What can hang from each mark
zale: vake
komo: zale
pefu: kini vake
semug: vake
fopuf: vake
romak: kini
vake: fopuf giti pefu semug zale
kini: pefu romak

Every row comes from one small tree of marks. Brackets hold a mark, then the marks that hang from it, in alphabetical order. Every link used is in the known rows. Which tree was each row made from?
Known rows
[romak [kini [pefu [vake zale]]]]: [ 0.18 -0.39 -0.06 -0.14  0.15 -0.05 -0.11  0.02  0.10  0.13  0.22 -0.07
  0.16 -0.19  0.05  0.07 -0.19  0.01  0.10 -0.16  0.22]
[komo [zale [vake fopuf]]]: [ 0.05 -0.32 -0.11 -0.31  0.17  0.04 -0.09 -0.03 -0.04 -0.04  0.19  0.13
  0.04 -0.20 -0.26  0.15 -0.04  0.09 -0.17 -0.13  0.04]
[vake semug]: [ 0.01 -0.35 -0.08 -0.04  0.14  0.11 -0.17  0.04  0.00 -0.16  0.14  0.14
  0.08 -0.25 -0.02  0.13 -0.11  0.15  0.06  0.02 -0.18]
[fopuf [vake giti semug zale]]: [ 0.13 -0.49 -0.09 -0.09  0.08  0.11 -0.17  0.07 -0.07 -0.02  0.07  0.13
  0.15 -0.35 -0.05  0.10 -0.24  0.23  0.02  0.00 -0.03]
[pefu [vake fopuf giti semug zale]]: [ 0.12 -0.55 -0.14 -0.17  0.13  0.05 -0.10  0.21 -0.14  0.03  0.18  0.08
  0.07 -0.33 -0.16  0.18 -0.33  0.31 -0.05  0.04 -0.02]
[vake fopuf semug zale]: [ 0.08 -0.55 -0.08 -0.07  0.18  0.07 -0.15  0.09 -0.14 -0.14  0.17  0.06
  0.06 -0.33 -0.15  0.11 -0.29  0.20 -0.02  0.01 -0.11]
[komo [zale [vake pefu]]]: [ 0.07 -0.29 -0.11 -0.33  0.13  0.05 -0.11 -0.05  0.05 -0.05  0.20  0.15
  0.04 -0.16 -0.18  0.14  0.04  0.01 -0.20 -0.24  0.16]
[semug [vake fopuf giti]]: [-0.04 -0.47 -0.10 -0.07  0.12 -0.04 -0.16  0.14  0.06  0.02  0.17  0.06
  0.01 -0.29 -0.27  0.16 -0.38  0.27 -0.16  0.03 -0.07]
[kini [pefu [vake fopuf giti]] romak]: [ 0.08 -0.56 -0.10 -0.07  0.11 -0.08 -0.11  0.21  0.03 -0.01  0.37  0.06
  0.28 -0.33  0.05  0.14 -0.25  0.11 -0.05  0.12  0.13]
[zale [vake fopuf [pefu kini] semug]]: [ 0.01 -0.68 -0.09  0.02  0.12 -0.01 -0.06 -0.11  0.01 -0.09  0.40  0.17
  0.11 -0.25 -0.19  0.06 -0.25  0.35 -0.29 -0.08 -0.08]
[semug vake]: [ 0.00 -0.32 -0.06 -0.15  0.15  0.00 -0.16  0.03  0.14 -0.07  0.11  0.03
 -0.04 -0.15 -0.15  0.13 -0.17  0.10 -0.06 -0.08 -0.04]
[pefu kini]: [ 0.01 -0.28 -0.09  0.14  0.14 -0.03 -0.09 -0.05  0.14  0.08  0.23  0.05
  0.12 -0.08 -0.07  0.17 -0.12  0.12 -0.01  0.00 -0.05]
[vake fopuf pefu semug zale]: [ 0.09 -0.70 -0.10 -0.07  0.16  0.06 -0.14  0.11 -0.11 -0.16  0.27  0.08
  0.06 -0.34 -0.12  0.10 -0.32  0.17 -0.14 -0.10  0.05]
[fopuf [vake giti pefu semug zale]]: [ 0.13 -0.62 -0.11 -0.09  0.06  0.11 -0.16  0.10 -0.04 -0.04  0.16  0.15
  0.13 -0.36 -0.02  0.09 -0.27  0.20 -0.08 -0.10  0.11]
[pefu [kini romak] [vake zale]]: [ 0.18 -0.38 -0.09 -0.09  0.13 -0.11 -0.02  0.04  0.10  0.09  0.24 -0.03
  0.16 -0.06 -0.07  0.22 -0.18  0.08 -0.01 -0.02  0.15]
[pefu [kini romak] [vake fopuf]]: [ 0.05 -0.50 -0.11 -0.01  0.13 -0.11  0.01  0.07  0.08  0.06  0.37  0.06
  0.13 -0.11 -0.07  0.23 -0.24  0.16 -0.10  0.02  0.13]
[vake giti pefu semug zale]: [ 0.10 -0.51 -0.11 -0.05  0.09  0.06 -0.20  0.14 -0.06 -0.03  0.16  0.08
  0.12 -0.37 -0.12  0.13 -0.28  0.21 -0.08 -0.03 -0.03]
[semug [vake fopuf zale]]: [ 0.07 -0.50 -0.06 -0.17  0.19 -0.04 -0.14  0.08  0.02 -0.06  0.14 -0.03
 -0.04 -0.22 -0.27  0.12 -0.35  0.15 -0.13 -0.08  0.02]
[komo zale]: [ 0.04 -0.14 -0.12 -0.26  0.15  0.07 -0.13  0.08  0.03  0.00  0.08  0.08
  0.04 -0.13 -0.12  0.22  0.04 -0.04  0.00 -0.12  0.07]
[zale [vake fopuf giti [pefu kini]]]: [ 0.00 -0.60 -0.12  0.08  0.08 -0.07 -0.08 -0.08  0.06  0.09  0.41  0.14
  0.14 -0.28 -0.24  0.12 -0.32  0.32 -0.34 -0.04  0.02]
[zale vake]: [ 0.07 -0.29 -0.07 -0.11  0.15  0.02 -0.15 -0.17  0.07 -0.09  0.21  0.13
  0.07 -0.22 -0.12  0.08 -0.07  0.10 -0.08 -0.06 -0.05]
[vake giti [pefu kini] zale]: [ 0.10 -0.45 -0.12  0.10  0.09 -0.07 -0.12  0.06  0.08  0.18  0.24  0.00
  0.15 -0.21 -0.16  0.16 -0.31  0.16 -0.15 -0.06  0.09]
[pefu vake]: [ 0.07 -0.31 -0.12 -0.17  0.15  0.04 -0.09  0.03  0.06 -0.02  0.19  0.09
  0.00 -0.13  0.01  0.19 -0.06  0.04  0.02 -0.08  0.14]
[vake fopuf]: [-0.01 -0.45 -0.10  0.03  0.17  0.03 -0.14  0.04 -0.01 -0.08  0.26  0.08
  0.04 -0.26 -0.08  0.15 -0.22  0.08 -0.05  0.00  0.02]
[komo [zale vake]]: [ 0.08 -0.17 -0.10 -0.34  0.15  0.05 -0.11 -0.07  0.03 -0.03  0.12  0.13
  0.06 -0.14 -0.21  0.15  0.06  0.04 -0.10 -0.15  0.02]

Which tree is each row?
[ 0.15 -0.40 -0.13 -0.19  0.11  0.07 -0.13  0.16 -0.08  0.04  0.10  0.07
  0.08 -0.28 -0.10  0.18 -0.21  0.26  0.03  0.01 -0.04] : [pefu [vake giti semug zale]]
[ 0.04 -0.43 -0.11 -0.07  0.08  0.01 -0.17 -0.08  0.07  0.00  0.28  0.16
  0.12 -0.32 -0.15  0.10 -0.16  0.16 -0.21 -0.07  0.04] : [zale [vake giti pefu]]
[ 0.00 -0.63 -0.10  0.12  0.12 -0.09 -0.07  0.05  0.11 -0.03  0.45  0.07
  0.16 -0.21 -0.06  0.19 -0.30  0.10 -0.22 -0.05  0.16] : [vake fopuf [pefu [kini romak]]]
[ 0.15 -0.55 -0.12 -0.07  0.15 -0.04 -0.12  0.17 -0.04  0.07  0.28  0.01
  0.18 -0.30 -0.03  0.09 -0.28  0.14 -0.05  0.03  0.14] : [kini [pefu [vake fopuf giti zale]]]
[ 0.02 -0.52 -0.07 -0.10  0.16  0.06 -0.13 -0.09 -0.07 -0.18  0.26  0.19
  0.08 -0.33 -0.17  0.06 -0.19  0.29 -0.15  0.00 -0.21] : [zale [vake fopuf semug]]
[ 0.06 -0.29 -0.14 -0.29  0.09  0.04 -0.13  0.02  0.04  0.05  0.18  0.15
  0.09 -0.24 -0.24  0.17 -0.03  0.10 -0.22 -0.17  0.10] : [komo [zale [vake giti pefu]]]
[ 0.01 -0.65 -0.11 -0.06  0.09  0.04 -0.15 -0.01 -0.06 -0.09  0.33  0.21
  0.12 -0.43 -0.20  0.08 -0.29  0.36 -0.28 -0.02 -0.11] : [zale [vake fopuf giti pefu semug]]
[ 0.07 -0.24 -0.09 -0.35  0.14  0.11 -0.11 -0.03 -0.03 -0.10  0.09  0.17
  0.07 -0.20 -0.22  0.13  0.05  0.16 -0.08 -0.12 -0.12] : [komo [zale [vake semug]]]
[ 0.06 -0.68 -0.12 -0.01  0.11  0.05 -0.17  0.19 -0.13 -0.04  0.25  0.09
  0.11 -0.44 -0.18  0.13 -0.41  0.28 -0.17 -0.01 -0.02] : [vake fopuf giti pefu semug zale]
[ 0.01 -0.45 -0.11 -0.04  0.12 -0.01 -0.15 -0.05 -0.02  0.01  0.27  0.15
  0.12 -0.36 -0.24  0.12 -0.26  0.26 -0.19  0.05 -0.09] : [zale [vake fopuf giti]]
[ 0.10 -0.56 -0.08 -0.10  0.15 -0.07 -0.09  0.14  0.04 -0.10  0.39  0.04
  0.23 -0.26  0.10  0.10 -0.19  0.01 -0.03  0.05  0.18] : [kini [pefu [vake fopuf]] romak]
[ 0.11 -0.43 -0.09 -0.09  0.10 -0.07 -0.14  0.17  0.09  0.00  0.30  0.05
  0.29 -0.28  0.10  0.13 -0.15  0.04  0.02  0.09  0.12] : [kini [pefu [vake giti]] romak]
[ 0.11 -0.49 -0.15  0.01  0.12 -0.08 -0.02  0.12  0.00  0.23  0.26  0.00
  0.10 -0.17 -0.22  0.22 -0.36  0.29 -0.12  0.02  0.09] : [pefu kini [vake fopuf giti zale]]
[ 0.05 -0.62 -0.09 -0.08  0.08  0.13 -0.13  0.01  0.02 -0.18  0.23  0.22
  0.08 -0.27  0.10  0.08 -0.13  0.12 -0.07 -0.15  0.13] : [fopuf [vake pefu semug]]
[ 0.05 -0.63 -0.10 -0.13  0.12 -0.06 -0.16  0.16  0.03  0.02  0.21  0.00
 -0.01 -0.32 -0.30  0.14 -0.46  0.21 -0.27 -0.10  0.11] : [semug [vake fopuf giti pefu zale]]
[ 0.07 -0.62 -0.13  0.14  0.11 -0.08 -0.10  0.10  0.01  0.17  0.34  0.01
  0.14 -0.28 -0.22  0.17 -0.45  0.24 -0.23 -0.04  0.13] : [vake fopuf giti [pefu kini] zale]
[ 0.03 -0.46 -0.08  0.09  0.10 -0.08 -0.09  0.00  0.18 -0.01  0.36  0.06
  0.18 -0.14  0.00  0.18 -0.17  0.03 -0.12 -0.07  0.14] : [vake [pefu [kini romak]]]
[-0.06 -0.68 -0.14  0.18  0.08 -0.01 -0.09  0.14 -0.01  0.05  0.36  0.15
  0.15 -0.31 -0.16  0.16 -0.38  0.41 -0.21  0.04 -0.10] : [vake fopuf giti [pefu kini] semug]
[ 0.14 -0.65 -0.08 -0.01  0.09  0.06 -0.07 -0.02  0.04 -0.05  0.23  0.11
  0.12 -0.18  0.00  0.08 -0.23  0.19 -0.10 -0.15  0.14] : [fopuf [vake [pefu kini] semug zale]]
[ 0.15 -0.47 -0.12 -0.19  0.18  0.01 -0.08  0.10 -0.05 -0.01  0.22  0.02
 -0.01 -0.20 -0.10  0.17 -0.24  0.08 -0.05 -0.09  0.19] : [pefu [vake fopuf zale]]
[ 0.05 -0.49 -0.12 -0.34  0.14  0.09 -0.08  0.03 -0.07 -0.13  0.25  0.19
  0.05 -0.26 -0.24  0.12 -0.08  0.19 -0.25 -0.19  0.02] : [komo [zale [vake fopuf pefu semug]]]
[ 0.05 -0.50 -0.09 -0.14  0.14 -0.05 -0.18  0.15  0.00  0.05  0.12 -0.02
  0.01 -0.31 -0.33  0.15 -0.44  0.24 -0.16  0.00 -0.03] : [semug [vake fopuf giti zale]]
[ 0.07 -0.53 -0.11 -0.02  0.13  0.05 -0.18  0.17 -0.16 -0.01  0.15  0.07
  0.13 -0.42 -0.20  0.15 -0.37  0.31 -0.05  0.10 -0.18] : [vake fopuf giti semug zale]
[ 0.01 -0.52 -0.10 -0.06  0.11  0.05 -0.15 -0.01 -0.09 -0.07  0.25  0.20
  0.14 -0.41 -0.23  0.10 -0.26  0.39 -0.16  0.09 -0.25] : [zale [vake fopuf giti semug]]
[ 0.03 -0.36 -0.09 -0.09  0.10  0.06 -0.18 -0.06 -0.02 -0.06  0.16  0.19
  0.16 -0.35 -0.18  0.09 -0.15  0.32 -0.07  0.06 -0.27] : [zale [vake giti semug]]
[ 0.04 -0.60 -0.12 -0.04  0.13  0.02 -0.12  0.21 -0.06 -0.03  0.30  0.12
  0.19 -0.33  0.01  0.08 -0.23  0.27 -0.04  0.10 -0.04] : [kini [pefu [vake fopuf giti semug]]]
[ 0.11 -0.38 -0.08 -0.09  0.14 -0.04 -0.11  0.02  0.14  0.11  0.26  0.00
  0.15 -0.19  0.12  0.09 -0.14  0.02  0.09 -0.14  0.18] : [romak [kini [pefu vake]]]
[ 0.11 -0.43 -0.12 -0.04  0.10  0.00 -0.20  0.10  0.02  0.06  0.19  0.03
  0.10 -0.32 -0.10  0.16 -0.27  0.07 -0.11 -0.08  0.14] : [vake giti pefu zale]
[ 0.10 -0.48 -0.06 -0.21  0.15 -0.02 -0.16  0.05  0.12 -0.07  0.15 -0.01
 -0.06 -0.18 -0.19  0.11 -0.27  0.05 -0.16 -0.20  0.14] : [semug [vake pefu zale]]
[ 0.13 -0.48 -0.07  0.03  0.12 -0.10 -0.10  0.01  0.12  0.03  0.30 -0.02
  0.18 -0.15 -0.07  0.17 -0.24  0.01 -0.11 -0.10  0.18] : [vake [pefu [kini romak]] zale]
